Every row comes from one small tree of marks. The marks that hang from a mark follow it in brackets, in the order of their numbers. Every link used is in the known rows. Which tree was each row made from?
Known rows:
J_598[J_434[J_696]]:  1.425 -0.804 -0.477 -0.630 -2.349 -0.723  0.370 -1.492  0.282 -1.181  0.586 -0.875  1.019  1.873 -0.124  0.006  1.340  1.288 -0.553 -1.077 -0.527
J_696[J_250 J_434]: -0.992  0.092 -0.133 -1.339 -0.151  0.613  0.452 -1.976  0.808 -1.373 -0.177  0.054 -0.393  0.740 -3.565 -0.941  1.610  0.500 -1.192 -0.129 -0.375
J_598[J_434[J_696[J_250[J_591[J_423]] J_603]] J_451]:  2.758 -1.842  1.871 -0.368 -2.747  1.051  0.032 -2.887  1.813 -1.594 -1.324 -1.034  2.214  3.827 -2.810  0.015  1.750  1.265 -3.502 -2.893  0.435
J_95[J_434[J_696]]:  0.452 -1.156 -0.435  0.123 -1.783 -0.781  2.187 -0.372 -0.804  0.196 -0.699  0.834  1.245  0.062  0.365 -0.703  1.099  1.114 -0.717 -0.605 -0.941
J_250[J_158 J_591[J_423] J_603]:  3.706 -1.469  5.567  1.744 -1.150  4.017 -2.224  0.048 -0.240 -0.574 -1.321  1.488  2.228  1.955 -2.286 -0.782 -3.436  2.128 -2.090 -1.371  0.280
J_603[J_696[J_250[J_158 J_591[J_423]] J_434]]:  0.794 -2.598  1.491 -0.765 -2.934  2.057 -0.768 -0.841  1.034 -2.322  0.997  0.725  1.536  0.949 -3.886 -0.076  0.140  0.955 -2.110 -2.297 -0.484
J_421[J_434]:  0.967 -0.512 -0.561 -0.116  0.582 -0.657 -1.770 -0.200 -0.078 -1.076  1.255 -1.157 -0.345  0.831 -0.210 -0.453  0.077  0.066  0.028 -0.572  0.647
J_922[J_434[J_696[J_250[J_158 J_591]]]]:  3.394 -2.284  0.211 -0.070 -3.093  0.805  0.013  1.408  0.047 -1.239  1.299  1.507  1.289  1.402 -2.235 -0.052 -0.386  1.049 -2.070 -2.113 -0.071
J_603[J_696[J_250[J_158 J_591] J_434]]:  0.494 -2.448  0.301 -0.859 -2.994  1.865 -0.470 -1.010  1.100 -2.095  1.303  0.873  1.222  1.230 -3.542 -0.448  0.560  1.164 -2.124 -2.154 -0.037
J_421[J_434[J_696[J_250[J_158 J_591]]]]:  1.853 -1.162  0.902 -0.812 -1.529  0.783 -2.255 -0.635  0.096 -1.817  1.153 -1.001  1.879  2.775 -1.049 -0.816  0.115  1.830 -1.803 -1.667  0.372
J_603[J_696[J_250]]:  0.009 -1.627 -0.599 -1.152 -2.927  0.000 -0.260  0.016  1.211 -1.405  0.630  0.066  0.279  0.348 -1.083  0.643  0.917  0.493 -1.073 -1.749  0.124
J_423[J_591]: -0.453 -0.043  1.232 -0.385  0.171  0.807 -1.344  0.721  0.921  1.300 -0.458 -0.277 -0.896  0.137  0.467  0.402 -0.432 -0.988 -1.172 -0.120 -0.303
J_95[J_434[J_696[J_250[J_158] J_603]]]:  0.741 -0.654 -0.059 -0.932 -2.335  0.770  2.277 -0.912 -0.942 -0.504 -1.215  1.592  1.558  1.516 -1.482 -1.364  1.715  1.346 -1.726 -1.281 -0.096
J_250[J_158 J_591[J_423] J_603[J_696]]:  3.664 -2.835  4.862  1.693 -3.067  3.812 -2.219  0.617  0.347 -1.276 -0.404  1.825  2.427  1.763 -2.287 -0.208 -3.049  2.067 -2.138 -2.572  0.080
J_95[J_434]:  0.621 -0.988 -0.368  0.026 -0.336 -0.538  1.890 -0.589 -0.807  0.292 -0.847  0.853 -0.053 -0.710 -0.276 -0.691  0.276  0.463 -0.748 -0.157 -0.019
J_95[J_434[J_696[J_250[J_591[J_423] J_603]]]]:  1.883 -1.703  2.904  0.409 -2.421  0.771  1.108 -1.193 -0.257 -0.669 -2.265  1.221  1.749  1.340 -1.532 -0.814  0.048  2.350 -2.283 -1.406 -1.094
J_922[J_434]:  2.579 -1.544 -1.256  0.518 -0.883 -0.524  0.635  1.796 -0.076 -0.529  1.443  1.332 -0.943 -0.411 -1.363  0.314 -0.432 -0.722 -0.299 -0.976  0.166
J_250[J_158 J_603]:  2.554 -0.241  1.686  0.643 -1.125  2.696 -1.224  0.686 -0.301 -0.097 -0.240  1.064  1.027  1.317 -1.150 -1.145 -1.999  1.780 -0.954 -0.626  1.142
J_598[J_434[J_696[J_250 J_603]] J_451]:  2.072 -1.166 -0.334 -0.972 -2.739  0.322  0.640 -2.587  1.766 -1.307 -0.761 -1.218  1.599  3.594 -2.161 -0.240  2.539  1.094 -2.978 -2.444  0.958
J_192[J_434[J_696[J_250[J_158 J_591]]]]:  1.965 -1.810 -0.683  0.773 -1.022  0.809 -1.256 -1.123  0.539 -2.080 -0.210 -0.104  2.589  1.407 -1.351 -0.801  0.144  1.454 -0.098 -1.616 -0.651
J_696[J_434 J_603]: -1.356  0.884 -0.647  0.223  0.634  0.838  1.622 -1.848 -0.165 -0.711 -0.494  1.950 -0.807  1.493 -3.375 -1.265  2.472 -1.122  0.355 -0.106 -0.829

Write each row's tree:
 0.135 -0.523 -0.116 -0.679 -2.110 -0.122  2.578 -1.262 -0.641 -0.420 -1.727  1.600  0.900  1.419 -1.258 -1.086  2.244  1.030 -1.329 -1.058 -0.615 -> J_95[J_434[J_696[J_250 J_603]]]
 2.678 -1.144 -0.886 -0.385 -2.954  0.712  0.940  1.472 -0.268 -1.216  0.989  2.135  0.613  1.756 -2.587 -0.294  0.974  0.215 -1.277 -2.151 -0.072 -> J_922[J_434[J_696[J_250[J_158] J_603]]]
 1.701 -0.889  2.951 -0.070 -1.184  3.640 -0.970 -2.231  0.655 -1.607 -0.865  1.476  1.012  2.568 -5.003 -1.838 -0.785  2.489 -3.007 -1.088  0.447 -> J_696[J_250[J_158 J_591 J_603] J_434]
 1.653 -2.327  2.464  1.973 -2.337  2.061 -0.768 -1.225  1.118 -1.190 -0.455  2.193  0.592  1.940 -2.784 -0.585 -0.698  1.706 -1.482 -1.762 -0.793 -> J_250[J_591 J_603[J_696[J_434]]]
 0.896 -0.288  2.981 -0.474 -2.545  2.456 -0.170 -0.837 -0.130 -1.183 -1.221  1.288  2.682  3.174 -2.307 -0.617  0.852  1.266 -1.925 -1.785 -0.671 -> J_434[J_696[J_250[J_158 J_591[J_423]] J_603]]
 2.949 -1.021  4.990  0.079 -1.559  3.662 -2.078 -0.762  0.392 -1.271 -1.713  0.855  1.667  2.294 -3.252 -0.759 -2.317  2.409 -3.031 -1.510  0.783 -> J_696[J_250[J_158 J_591[J_423] J_603]]
 2.185 -1.043  4.026  0.114 -2.942  2.599 -1.311 -0.315  0.311 -1.086 -1.219  0.662  2.988  2.779 -1.716 -0.513 -0.840  2.772 -2.328 -1.751 -0.637 -> J_434[J_696[J_250[J_158 J_591[J_423] J_603]]]
 2.159 -0.726  0.657 -0.631 -1.761  0.771 -2.248 -0.116  0.201 -1.725  0.830 -0.792  1.388  2.728 -1.030 -1.113  0.134  2.138 -1.298 -1.605  0.559 -> J_421[J_434[J_696[J_250[J_158 J_603]]]]
 3.107 -1.795  0.431 -0.436 -3.091  0.484 -0.244 -2.268  2.124 -1.221 -0.786 -1.702  1.821  3.225 -1.800 -0.205  1.259  2.267 -3.264 -2.368  1.012 -> J_598[J_434[J_696[J_250[J_603]]] J_451]
 1.196 -0.659  2.766  0.320 -2.745  1.419 -0.684 -1.026  0.752 -0.763 -1.424  0.776  1.864  2.769 -1.165 -0.537  0.192  2.546 -1.961 -1.302 -0.834 -> J_434[J_696[J_250[J_591 J_603]]]
 4.357 -2.414  2.081  0.731 -3.291  1.576 -0.486  1.580  0.171 -1.339  0.418  1.790  1.461  1.721 -2.802 -0.047 -1.212  1.465 -2.168 -2.447 -0.506 -> J_922[J_434[J_696[J_250[J_158 J_591[J_423] J_603]]]]
 3.092 -1.849  0.833 -0.753 -3.118  1.738  0.093 -2.707  1.525 -1.447 -0.527 -0.808  2.624  4.194 -2.735 -0.543  1.536  1.777 -3.944 -2.841  1.367 -> J_598[J_434[J_696[J_250[J_158 J_591] J_603]] J_451]
 0.427 -0.189  3.096 -0.604 -0.437  3.604 -0.001 -2.490  0.026 -1.987 -1.292  1.938  1.046  2.904 -5.984 -1.519  0.900  0.456 -2.398 -1.309 -0.248 -> J_696[J_250[J_158 J_591[J_423]] J_434 J_603]
 3.151 -2.801  4.401  1.695 -2.682  3.864 -1.796 -0.028  0.526 -1.659 -0.090  2.045  2.254  1.862 -3.703 -0.666 -2.343  1.958 -2.090 -2.416 -0.494 -> J_250[J_158 J_591[J_423] J_603[J_696[J_434]]]
 2.557 -1.526  0.110  0.319 -2.744  0.454  0.977  0.577  0.142 -1.230  0.178  2.408  0.278  2.164 -2.734 -0.120  1.051  0.201 -1.537 -2.134 -0.601 -> J_922[J_434[J_696[J_250[J_591] J_603]]]
 3.120 -1.651  0.157  0.035 -3.091  1.253  0.635  0.979 -0.163 -1.316  0.736  2.443  0.969  2.237 -3.000 -0.393  0.461  0.533 -1.850 -2.350 -0.067 -> J_922[J_434[J_696[J_250[J_158 J_591] J_603]]]
 2.698 -2.575  2.697  1.516 -2.922  3.678 -1.377 -0.537  0.498 -1.294  0.464  2.346  1.800  2.179 -3.191 -1.123 -1.790  2.223 -2.169 -2.157  0.246 -> J_250[J_158 J_591 J_603[J_696[J_434]]]
 3.645 -1.761 -0.099  0.059 -3.312  0.835  0.064  1.825  0.151 -1.071  0.976  1.630  0.849  1.460 -2.175 -0.312 -0.346  1.311 -1.570 -2.010  0.062 -> J_922[J_434[J_696[J_250[J_158 J_603]]]]
 1.138 -1.151  1.078 -0.443 -2.495  1.324  1.994 -1.470 -0.890 -0.550 -1.506  1.942  1.918  1.998 -1.849 -1.452  1.245  1.698 -2.314 -1.555 -0.218 -> J_95[J_434[J_696[J_250[J_158 J_591] J_603]]]
